Known rows, with every way that one mark hangs from another:
z_102[z_183]: [-10   2   2   0  -6  32  10  -8  15 -43   8  -3  27 -47 -13  -6 -16 -11
   0 -25  -9]
z_774[z_102 z_945]: [ -1  -9 -10   5 -27  -2   8 -16  15  -7   8 -11 -43  14 -11  -7 -11 -22
  -9  -4  26]
z_102[z_183[z_711] z_562]: [ 12  47 -36  10 -29 -19   7  -7  23  -9  27 -26  40 -58 -23   0  -6 -32
  17 -19  -5]
z_183[z_102[z_562 z_947] z_711]: [  0  96 -47  18 -25 -37   8  -2   9  12  19  14  32   9 -29 -13  -1 -68
  40   1  34]
z_945[z_102[z_183[z_711]] z_276]: [-11 -12  12  -1 -52   8  23 -21  32 -28  13  13  34 -38 -25  -8   6 -21
   4 -32  12]
z_711[z_183[z_102]]: [-29  31 -24   6   7  22  -4   2  34  14  10  12  15 -10 -18   2   5 -24
  -2  -4  -5]
z_276[z_945[z_102[z_711[z_183] z_947]]]: [-27  34 -58 -29 -31  49  46 -11  24 -10 -17  39  36 -10 -27  13  -2 -14
  -3 -41   5]
z_276[z_945[z_102[z_711[z_183]]]]: [-28  13 -52 -30 -29  49  45 -14  30 -26 -14  25  27 -29 -25  26   1   3
 -11 -35 -17]
z_711[z_183[z_102[z_947]]]: [-28  56 -30   9   3  21  -2   9  27  31   4  26  22  12 -21 -13   4 -38
  10  -8  20]
z_276[z_945[z_102]]: [-26  -1 -24 -32 -32   6  57 -18  11 -44 -28   6  16 -29 -14   2 -19  -2
  -1 -24  20]
z_945[z_102[z_711]]: [-21 -17 -17 -17 -31  41  46  -5   6 -67   6  44  14 -11  -1   9  -6 -34
 -11 -28 -15]
z_102[z_183 z_562]: [ -4  38 -36   2 -23   4   1  -6  19 -38  11 -34  40 -67 -19  -9 -18 -33
   6 -18   0]
z_102[z_183 z_711 z_947]: [ -4  38 -25   9 -14  72  11  -4  10 -39   7  41  46 -29 -24 -10 -12 -26
   6 -31 -17]
z_947[z_562]: [ -7 -15 -38   2 -16  16  51  -1  -5  -8  18  33  14 -23 -16   0 -15 -15
  27 -12  29]
z_183[z_102[z_562 z_711 z_947]]: [-12  95 -64  15 -20  24   3   0   4 -36  10  22  35   0 -34 -14 -10 -68
  27   1   6]
z_945[z_102[z_711 z_947] z_276]: [-22   0 -24  -3 -62  46  27  -9  14 -31  -1  70  28   5 -33  -7  -2 -27
   8 -32  27]
z_183[z_102[z_562 z_947]]: [-17  89 -45  15 -12 -14   4   2   4 -19   1   8  29  -5 -21 -28 -18 -67
  31   9  40]
z_183[z_102[z_947] z_711]: [ -8  64 -10  17 -12 -15  13  -5   6  12  10  35  20  27 -21 -13   2 -50
  31  -4  23]
z_711[z_183[z_102[z_562]]]: [-22  61 -52   9  -5   0 -12   3  33  18  13 -11  26 -24 -24  -2   3 -45
  10  -2   3]
z_945[z_276]: [-14 -22  -6  17 -50  13  -6 -10  11   0   2  25   4 -21 -41  -2  -4  25
  20 -21  24]
z_774[z_102[z_183 z_711]]: [ 21  -4  -1  -5 -11  55  27  -4  21 -47  12  -5   4 -22 -12   0  -6 -45
 -24  -7 -48]

Rows:
[-20 -10 -32  -8 -53  16  56  -6   6  -9   5  59  26  -3 -23 -24 -12 -37
  28 -23  74] : z_945[z_102[z_947[z_562]] z_276]
[-32   9 -25  -4 -28  52   6 -21  25 -70  19  18  17 -25  -6   1 -13 -31
 -10 -36  -6] : z_774[z_945[z_102[z_183 z_711]]]
[-13   7 -49   1 -77  22  18 -13  19 -48  11  26  26 -31 -35   4   1 -29
   9 -24   7] : z_945[z_102[z_562 z_711] z_276]
[ -5  65 -88  12 -29  35  -1  12  23  27  21  38  45 -16 -34  10   2 -31
  12 -33   0] : z_102[z_562 z_711[z_183] z_947]
[-35  22 -39   2 -39  35  17 -12   8 -38  12  50   6  20 -10  -4 -14 -34
   8 -36  34] : z_774[z_945[z_102[z_711 z_947]]]
[ -1  71 -38  18 -28 -40   6  -5  12   0  23  -8  19 -11 -27   0   5 -54
  29   4   7] : z_183[z_102[z_562] z_711]
[ 27  22 -21 -14 -22  -6  24  -3  23 -33  11 -54   6 -43  -8 -20 -12 -64
 -14   4  -4] : z_774[z_102[z_183 z_562]]
[-11  29 -74   8 -14  64  36  12  13  36  29  71  38  -4 -29  11   1 -23
  22 -30  11] : z_102[z_711[z_183] z_947[z_562]]
[ -3  25 -60   9 -24  57  49   6 -12  -9  20  77  29  -2 -25  -3 -13 -29
  36 -23  21] : z_102[z_711 z_947[z_562]]
[-25  21 -31 -32 -30   7  60 -13   5 -32 -27  23  21  -6 -17 -10 -21 -16
   2 -26  45] : z_276[z_945[z_102[z_947]]]
[  3  15 -33  28 -61  37 -10 -13  18  12  11  46 -24  31 -46 -13  -6 -14
   7 -16  31] : z_774[z_102[z_711 z_947] z_945[z_276]]
[ 25  15 -16  -8  -3  24  61   3  12 -10  15   5  13 -13  -6 -30 -21 -70
  -1  -3  29] : z_774[z_102[z_183 z_947[z_562]]]
[-23 -22   6  -8 -48  26  19 -19  30 -54  -3  12  29 -44 -20 -17  -7 -22
  -3 -28  18] : z_945[z_102[z_183] z_276]
[-25  54 -48   9  10  24  20   8  24  38  20  46  32   3 -21 -15  -4 -51
  26  -5  33] : z_711[z_183[z_102[z_947[z_562]]]]
[ 11  39 -28  11 -11  14  49   2  11  14  32  28  49 -25 -22 -14 -11 -42
  34 -25  36] : z_102[z_183[z_711] z_947[z_562]]
[ 16   3   1  27 -54  -1 -17 -26  42  17  25 -17 -14  -9 -41  -8   1 -17
   4 -14  19] : z_774[z_102[z_183[z_711]] z_945[z_276]]
[-10  24   4 -15 -21   6  48  -6  20 -23   9  24  41 -13   2 -15  -6 -59
   0 -32  25] : z_945[z_102[z_183[z_711] z_947]]
[-39  -4  -7   5 -54  23 -11 -30  33 -41  11   7  11 -31 -26 -16 -14 -12
   5 -31  34] : z_774[z_945[z_102[z_183] z_276]]
[-18  62 -30  18 -10  45  11   0   3 -36   1  55  24  18 -23 -11  -7 -50
  20  -4  -3] : z_183[z_102[z_711 z_947]]
[-14  -1 -48  -4 -54  52  54  -8   7 -22  15  83  35  -1 -33 -10  -5 -40
  26 -31  40] : z_945[z_102[z_711 z_947[z_562]] z_276]
[-12  43 -22 -26 -29  10  55 -19  23 -27 -14  10  47 -26 -21  -6 -15 -26
   7 -37  26] : z_276[z_945[z_102[z_183[z_711] z_947]]]
[ 22  23 -58  -5 -27  21  20   8  31  11  15  -7  -4 -13 -23  16   8 -47
 -19  -6 -31] : z_774[z_102[z_562 z_711[z_183]]]
[-18  -2 -32  -7 -67 -15  19 -14  16 -32   1   6  22 -31 -29 -10  -3 -30
  10 -17  42] : z_945[z_102[z_562] z_276]
